Every row comes from one small tree of marks. Brackets hold a mark, then the marks that hang from it, in alphabetical order. Every link used is in the known rows. Which tree was each row made from?
Known rows
{nibunip {manab kena pofemi}}: [  2  -2  -3  24   6  -3  -8   8  -1   0  -3 -15  -5   7   4  -4   5]
{tezesem {zonel {futimi {nibunip {manab peze}}}}}: [ -2   4   2 -17   1  10 -13  -5  -3  27  18   3   6 -32  -3 -10 -20]
{zonel {futimi {nibunip manab} tamif} tezesem}: [  3 -15  -9 -43  -4  -7  49  14   5  32   9  -2  -5 -16   4   3   0]
{tamif futimi}: [ 19   2 -11  11   6   7  39  -2   5 -52 -13   2   6  25   4  12 -12]
{futimi {nibunip manab} tamif}: [ 12 -11  -7 -26   2   7   3  14   0 -10  -5  -1 -20  -4   8  -5 -33]
{zonel {futimi {nibunip manab}} tezesem}: [  0  -5  -9 -29  -4  -4  52   4   4  31   8  -1  13 -23  -6   8 -13]
{futimi {nibunip {manab peze}} tamif}: [  4  -3  -4 -31   0   7 -11   3  -3  -5  -2   1 -21  -9   2   6  -9]
{futimi {nibunip {manab kena pofemi}} tamif}: [  2 -11 -12  -5   9  -6 -33  20   2  -8  -3 -14 -21  -1   8 -30   2]
{tezesem {zonel {futimi {nibunip {manab peze pofemi}} tamif}}}: [ -9  -4  -6 -19   3  -4 -37   9   1  43  13  -4   1 -33   2 -30  13]
{tezesem {zonel {futimi nibunip tamif}}}: [  9  -8   3 -14   4   5   5  17   5  -3   9   6  -1  -6  12 -27 -23]
{zonel tezesem}: [10  9  2  2 -5  2 73  0  6 -4 -6  6  6 13  1 18 -1]
{tezesem {zonel futimi}}: [ 10   1  13  15   1   8  27   5   2   6   8   5  14   3   7  -1 -21]
{tezesem zonel}: [ 15   8  11  20   2  16  24   3   1 -17   1   8   0  11  10 -12 -32]
{manab nibunip peze}: [-19  19   3   7  -4   3  11 -14  -4   7  -7   2   1  -5 -11  17  19]
{tamif {futimi {nibunip manab}}}: [ 15  -4 -23 -16   8   9  14  -1   3 -36  -6  -2  -2  -3  -1  -8 -35]
{pofemi manab}: [ 17  -6   7  20  -6   9   3  -5   0 -11 -13  17  15  29  -1  39 -35]
{kena manab}: [ 19  -3  22  19  -6   4  10  -7  -2 -52 -12  10   7  29   4  12 -24]

Write each row's tree
[-16   8   4  12 -10   3 -16 -22  -6  21  -7  14  11   7 -15  36   6] -> {pofemi {manab nibunip peze}}
[  9   2  11  24  -3   6 -23 -13  -4 -17  -3  12   3  33  -1  41   3] -> {pofemi {manab kena peze}}
[ -7   7  -1  19   4  -3 -23  -2  -4   5   0 -13  -5   1  -1   8  28] -> {nibunip {manab kena peze pofemi}}
[-30  19  -3  27   3 -12 -24  -8  -2   9  -4 -11   1  -3 -10  -9  56] -> {manab kena nibunip peze pofemi}
[  4   5   7   7   1   8  -1  -6  -7  -9   5  -7 -18   9   4  22   8] -> {nibunip {manab kena peze}}
[  9 -17   2 -17   7   4 -16  18   0   8  23  -8 -23  -8  17 -35 -16] -> {tezesem {zonel {futimi {nibunip {manab kena}} tamif}}}
[13 -9 13  1  0  5 26 15  3  6  8  3 -3 10 17 -7 -7] -> {tezesem {zonel {futimi tamif}}}
[  2  -9 -15 -14   4  -4 -17  17   4   6 -11  -7  -9 -12   4 -20 -12] -> {futimi {nibunip {manab pofemi}} tamif}
[-16   6   6  21  -5   0 -30 -20  -7   9   0   7  -1  17 -10  27  21] -> {pofemi {manab kena nibunip peze}}
[-24  13  10  22  -7 -12 -33 -21  -4  -5 -11   2  16   0 -15  -6  37] -> {kena {manab nibunip peze pofemi}}
[ -3   6 -26  -1  13  -5 -34  -5   2 -28   0 -13  -1  -7  -6 -21  24] -> {tamif {futimi {nibunip {manab kena peze pofemi}}}}
[-19   5 -12 -13   1 -18   1  -1   3  41  14 -11  12 -27 -11  -5  46] -> {zonel {futimi {nibunip {manab kena peze pofemi}}} tezesem}
[ 12 -13  -4 -17   6   4 -10  16  -1 -23   3  -9 -33   6  13 -14 -18] -> {futimi {nibunip {manab kena}} tamif}
[  0   9  17  25  -5  -6 -26 -14  -1 -33 -14   7  19  16  -6   8  18] -> {kena {manab peze pofemi}}
[ -4  -6  -6 -48  -6  -7  35   3   2  39  12  -1  -5 -22  -2  16  24] -> {zonel {futimi {nibunip {manab peze}} tamif} tezesem}
[  6   2   3  -1   4   7   7   7   4  -2   9   8  16 -13   2 -23 -36] -> {tezesem {zonel {futimi nibunip}}}
[ -8  -3   4  26  -3   0 -16  -9  -4   3  -3   4   0  23  -4  14  -3] -> {pofemi {manab kena nibunip}}
[ -7 -13 -16 -31  -1 -18  27  17   8  47   3  -8   8 -24  -1 -11  22] -> {zonel {futimi {nibunip {manab pofemi}} tamif} tezesem}
[-16   4   7  28  -5 -12 -19 -11  -1 -11 -14   0  16   5  -9 -18  12] -> {kena {manab nibunip pofemi}}
[-13  11  18  11 -10  -1 -10 -25  -7 -20  -6   7   3   7 -10   9  15] -> {kena {manab nibunip peze}}
